What can hang from each mark
J_463: J_188 J_777 J_802
J_990: J_263 J_628
J_148: J_263
J_816: J_802
J_802: J_816
J_188: J_463 J_990
J_777: J_463 J_816 J_990

Every row comes from one small tree of marks. The marks that hang from a mark follow it in brackets, in the order of their numbers. Every link used is in the known rows. Which tree was each row made from?
Known rows
J_188{J_463{J_777 J_802} J_990}: [ 18.5  21.1  -9.5 -28.7 -22.1 -11.0  -9.4   6.3   8.3   1.9 -21.7 -38.2
 -15.6  20.7 -27.6  -9.2  30.3  29.5  -5.6 -21.4  43.4 -26.4]
J_463{J_188 J_777}: [ 32.7 -20.8  30.9   8.0 -24.3  -9.5 -33.3   2.8 -45.0   3.1  25.0 -25.2
 -31.4  25.9 -15.5  16.6  13.9  14.7 -16.7   8.3   5.2  -8.8]
J_777{J_463{J_188{J_990} J_802} J_816}: [-18.4  -3.9   2.3 -26.1  -6.0  12.2 -49.0  43.5 -23.6   9.2 -17.1  43.2
  14.7  -2.2   6.8 -12.0 -15.1  12.5  65.9  20.6  54.6 -53.7]
J_148{J_263}: [ 21.1 -25.8  15.3   7.4  40.5 -35.6  31.1 -26.6  -4.6 -13.7  12.9  25.5
 -29.1  44.4 -14.8  29.2   6.6 -13.6 -51.6  -4.9 -33.2  -6.7]
J_463{J_777{J_816} J_802}: [ 15.7  -9.1  -2.8 -12.9  -8.4 -27.4  -2.2 -19.0  27.5  11.6 -19.1  -3.5
 -16.4  -0.3  13.1  27.5  13.6  30.5   4.4 -12.9  48.1  -2.0]
J_990{J_263 J_628}: [ 22.5 -19.9   4.3  38.1  17.1 -23.3  38.5 -19.6 -15.8  19.5 -16.8  10.6
 -34.1 -16.1 -27.6  24.8   4.1 -24.3 -67.1  11.5 -77.4  -5.2]
J_777{J_463{J_188} J_990}: [-22.2 -13.6  33.7  20.8   4.5  30.1  -2.9  37.7 -52.9 -30.7  26.2  28.4
  25.0  19.8  -5.8 -19.6 -36.4 -32.2  38.4  27.7 -13.8   3.9]
J_188{J_463{J_802} J_990}: [  4.2  18.8 -13.2 -24.9  11.7  -1.8   7.5   4.3   6.0  12.8 -26.4  -0.6
  -3.9  21.8 -29.9  -7.0  17.2  12.2 -10.6 -12.7  28.6 -21.7]
J_463{J_188 J_777 J_802}: [ 29.6 -27.6  26.7 -13.1 -25.3 -19.4 -31.4  10.2 -38.9   1.1  -4.1 -38.2
 -23.1  34.6 -27.8  17.8  31.4  44.0  -9.7   8.2  71.9 -12.2]
J_777{J_990}: [ -8.7  -4.9  28.0  19.1  25.5  -9.2  38.0 -21.5  -0.4 -12.1  13.7  16.0
   9.6  24.7 -13.0  -7.2 -18.4 -24.7 -22.1  -2.0 -39.8   4.9]
J_777{J_816 J_990}: [-22.3   1.9  11.3  20.5  22.5  -4.6  30.9 -28.0  27.3   3.6  11.1  47.5
  14.1  -6.6  16.8 -11.6 -24.0 -26.0   5.3  -1.8 -40.9  13.3]
J_188{J_463}: [  8.6  11.5 -10.8  14.5  22.9  17.2  28.8  -8.8  -2.8  11.7   8.8  17.9
 -16.2   9.7  -6.9  22.9   0.2 -14.9 -24.2  -9.0 -35.6  38.5]
J_816{J_802}: [  8.7 -19.3 -11.5 -20.2  34.6  -7.7  -1.8 -11.0   0.4   8.1  19.2 -10.4
  22.2  50.0  -9.9  33.2  -0.5   3.4 -43.5   0.9  -5.6   1.5]
J_188{J_463{J_802} J_990{J_263}}: [  4.2  15.2 -14.5  -9.6   6.0  -1.1  23.3   2.2   5.7  26.5 -44.5  -5.1
 -12.5  -0.7 -39.9  -9.1  24.2   2.2 -31.1 -26.5   4.8 -17.5]
J_188{J_463{J_802{J_816}} J_990}: [  6.4  24.4  -2.8 -24.9   8.5   5.1  -0.4  -0.6 -13.5   3.0 -22.3 -20.5
 -20.9 -51.5  11.0 -11.4   4.7   8.1  -6.3 -30.7  31.0  -5.6]
J_777{J_463{J_188 J_802} J_816}: [-12.7 -19.2  -0.1  -7.7   6.7  21.2 -24.8  37.7 -25.3   7.7 -11.9  46.6
   8.6  -5.2  17.4  19.5 -16.6  13.0  59.8  26.6  57.5   3.0]
J_463{J_777{J_816}}: [ 18.0  -1.7   2.7   6.4  -7.0 -18.3  -6.1 -26.8  20.7  13.6  11.9  11.0
 -25.0  -8.4  24.6  22.3  -1.2   2.8  -2.9 -14.4 -17.4   2.9]
J_777{J_463}: [  5.5  -5.3  13.5   8.6  27.4  15.9  14.7  18.8 -24.2  -9.5  11.9  35.0
  -3.0  12.8   8.4  30.2 -35.4 -28.9  13.3  -3.4 -28.5   3.9]
J_463{J_777}: [ 34.0  -8.4  20.7   5.9  -5.5 -22.8   1.0 -17.9  -8.2  -1.1  13.7 -18.1
 -29.4  22.4  -5.9  26.3   4.7   3.4 -30.1 -16.1 -15.1  -3.0]
J_188{J_463{J_777}}: [ 25.8  13.8  -8.6  10.1 -10.2   8.6   9.6  -6.7   0.7   0.6  12.9 -21.9
 -27.7  10.0  -5.0  19.0  12.8   0.4 -20.0 -18.4 -18.9  32.0]

Which tree is each row?
[ -3.5   1.7   3.4  30.7 -15.6 -22.8  17.4 -25.3  28.6 -11.3   7.9   2.4
  -0.8 -20.1  10.9 -16.4  -9.4 -11.3  -3.0  21.4 -47.1  -1.8] => J_463{J_777{J_816 J_990{J_628}}}
[ 24.4   4.8 -12.6 -10.7 -10.4  -0.8  13.2   0.2   8.8  -3.0 -17.4 -35.4
 -18.9  19.0 -16.5  21.6  30.8  29.4 -11.5 -16.4  49.1  29.8] => J_188{J_463{J_777 J_802}}
[  4.8  20.8  -8.4  11.6   4.8   5.0  20.6  -4.7   0.6  28.1 -12.3   9.3
 -21.1 -10.9 -29.2 -10.6   8.4 -25.1 -37.9 -26.3 -58.9 -15.9] => J_188{J_463 J_990{J_263}}
[ 12.5 -16.2  25.1 -26.2  -2.9 -21.3 -35.9  12.9 -40.7  18.2 -15.9  -1.9
  -7.3  37.5 -40.9 -11.5  18.4  28.6  -9.2  10.7  51.8 -63.7] => J_463{J_188{J_990} J_802}
[-17.6  26.9 -16.0  20.0 -13.0  15.3  20.8 -15.7  43.6  -9.0  16.7   6.1
   6.2 -16.5  21.6 -19.8  -4.0 -13.2  21.0  -8.6 -27.5  43.8] => J_188{J_463{J_777{J_816 J_990}}}
[-41.9 -14.0  11.8  -1.0   4.2  27.5  -7.3  36.8 -16.2 -16.7  -6.0  43.8
  37.9  -2.7  13.7 -18.5 -25.0  -2.6  71.8  30.8  50.1   7.8] => J_777{J_463{J_188 J_802} J_816 J_990}
[ -4.0  12.8  -0.6  -0.6 -12.5   4.4  29.4  -0.7  17.8 -25.0 -14.6 -39.6
  10.7  21.3 -18.9 -15.8  18.7  17.1   2.4 -11.1  40.8  32.4] => J_188{J_463{J_777{J_990} J_802}}
[  7.6 -21.9 -15.7 -22.5 -17.8  -1.8 -62.7   3.0  -4.3  16.0  31.2 -25.1
  16.9  23.2  13.5  20.4  14.1  30.0   2.4  20.9  29.3   0.5] => J_463{J_188 J_777{J_816{J_802}}}
[ 16.3 -10.9  36.3 -26.1  -7.1 -12.5 -44.6   7.0 -58.7   6.2 -11.3 -23.4
 -24.6 -37.7   0.4 -15.9   7.2  22.3  -4.3  -6.3  54.4 -47.8] => J_463{J_188{J_990} J_802{J_816}}
[-30.4 -15.1 -29.1  18.2  19.9  -6.8  28.4 -19.7  37.6  11.1  -5.2   5.6
  42.5 -14.9  -1.1 -10.5  -3.8 -21.7 -36.7  26.7 -58.7   8.1] => J_777{J_816{J_802} J_990{J_263 J_628}}
[  2.7  -5.4  32.8 -28.8  -7.9  16.1 -48.7  46.0 -71.1 -15.3 -10.0  -5.9
  -7.0 -44.5  18.2 -15.4 -20.9   6.3  43.0  -1.1  57.3 -45.1] => J_777{J_463{J_188{J_990} J_802{J_816}}}
[ -0.5  12.1 -53.1 -20.6  -2.9  18.6 -17.3  -5.4  42.1  12.2  18.4 -23.6
  19.5   7.2  23.8  23.5  14.6  15.6   0.9  -4.6   5.9  40.9] => J_188{J_463{J_777{J_816{J_802}}}}
[  4.9  12.1 -30.1  -9.1 -11.7   3.6   4.2  -8.6  35.4  11.7 -19.5  -4.7
 -16.8 -12.8  13.4  19.0  22.5  29.1  16.3 -11.6  46.2  35.3] => J_188{J_463{J_777{J_816} J_802}}
[ -1.3  21.4   8.7  -1.5 -18.1  13.4  22.2  -6.2   1.2 -36.8  -9.4 -60.1
  -6.0 -51.6  20.6 -20.3   9.0  11.7   3.5 -29.9  41.3  46.9] => J_188{J_463{J_777{J_990} J_802{J_816}}}
[ -5.6  26.6 -49.5 -39.6 -14.6   7.1 -41.4  -0.2  45.9  15.9  13.1 -25.1
  24.9  11.1  14.2  -9.1  13.9  15.1   5.2  -9.1   3.1 -11.1] => J_188{J_463{J_777{J_816{J_802}}} J_990}
[  9.9  30.9 -33.9   4.8 -26.7  -8.7 -13.2  -6.5  28.4  15.9  -3.6   0.2
 -21.8 -32.4   5.6 -17.2   9.3  -3.6   1.4  12.6 -45.2 -23.7] => J_188{J_463{J_777{J_816}} J_990{J_628}}
[-36.7   6.7   7.5  18.0  21.8  22.6  25.7  10.0  14.7 -20.0  11.9  64.1
  31.2 -14.5  35.2  -9.6 -51.7 -45.3  52.0   7.5 -37.4  14.0] => J_777{J_463 J_816 J_990}
[ 11.3  -6.7  22.1  28.9 -13.3 -26.9  24.2 -16.8  -1.2 -27.8   9.5 -27.2
  -4.0  10.3 -18.3 -12.8  -1.5 -12.7 -30.8  16.9 -46.0  -7.6] => J_463{J_777{J_990{J_628}}}
[ -0.5  20.1   3.8  21.4 -12.6  12.6  26.8  -5.1  12.6 -23.5  16.1 -26.2
   1.5  13.5  -9.6 -17.4   4.5 -12.9  -6.3 -12.2 -25.8  37.3] => J_188{J_463{J_777{J_990}}}
[-10.6  -2.3   7.4  -2.6  -8.6 -22.4  15.4 -22.5  37.3  -9.8 -13.3  -9.2
  11.8   2.5   9.5 -11.4   5.7  18.9  18.3  -8.2  40.7   3.7] => J_463{J_777{J_816 J_990} J_802}
[  6.9 -15.8  49.3  -3.6 -31.9  -7.1 -22.2   4.6 -44.8 -32.3   1.5 -62.7
 -10.0 -36.1  12.2 -24.6  11.2  28.3   6.6  -4.6  64.8   5.8] => J_463{J_188 J_777{J_990} J_802{J_816}}
[-20.4  -7.0 -15.0   2.0  -6.7  -7.6   5.2 -18.2  48.3   0.3   4.9 -29.0
  38.4  -0.6  13.2 -10.4   6.7  -6.3 -18.5 -12.3 -21.5  11.4] => J_463{J_777{J_816{J_802} J_990{J_263}}}
[-39.1 -10.5  15.0  38.0  -3.1  35.4   5.1  29.1 -21.0  -4.8   6.7  52.9
  21.7 -32.6  14.8 -21.8 -29.9 -40.8  42.9  21.6 -39.0  14.6] => J_777{J_463{J_188} J_816 J_990{J_263}}
[ 11.1  17.4 -19.1  26.1   1.7  -2.2  24.4  -1.8  -3.4  23.5 -22.5   4.9
 -26.2 -26.7 -37.4 -13.8  14.9 -28.1 -50.3   3.7 -81.8 -21.6] => J_188{J_463 J_990{J_263 J_628}}
[-33.0  -7.9 -18.1 -11.4  29.5   1.5  10.2 -18.8  41.1  -0.3  17.8  16.4
  56.2  20.8  16.4  -6.3 -15.3  -7.8  -2.0   9.1 -14.8  11.8] => J_777{J_816{J_802} J_990}
[-10.0  -0.1  -0.7   5.9 -10.1  12.1 -46.9  38.1 -34.8   6.5   5.4  52.3
   0.1 -26.0   7.9 -17.6 -28.2 -20.6  45.4  51.6 -34.4 -58.2] => J_777{J_463{J_188{J_990{J_628}}} J_816}
[-21.5  -8.3 -34.2 -22.3  32.9  24.8 -13.4  17.1  15.2   2.8  16.6  35.5
  43.1  10.8  37.6  33.6 -34.5 -14.0  30.5   9.7  -4.7  12.2] => J_777{J_463 J_816{J_802}}
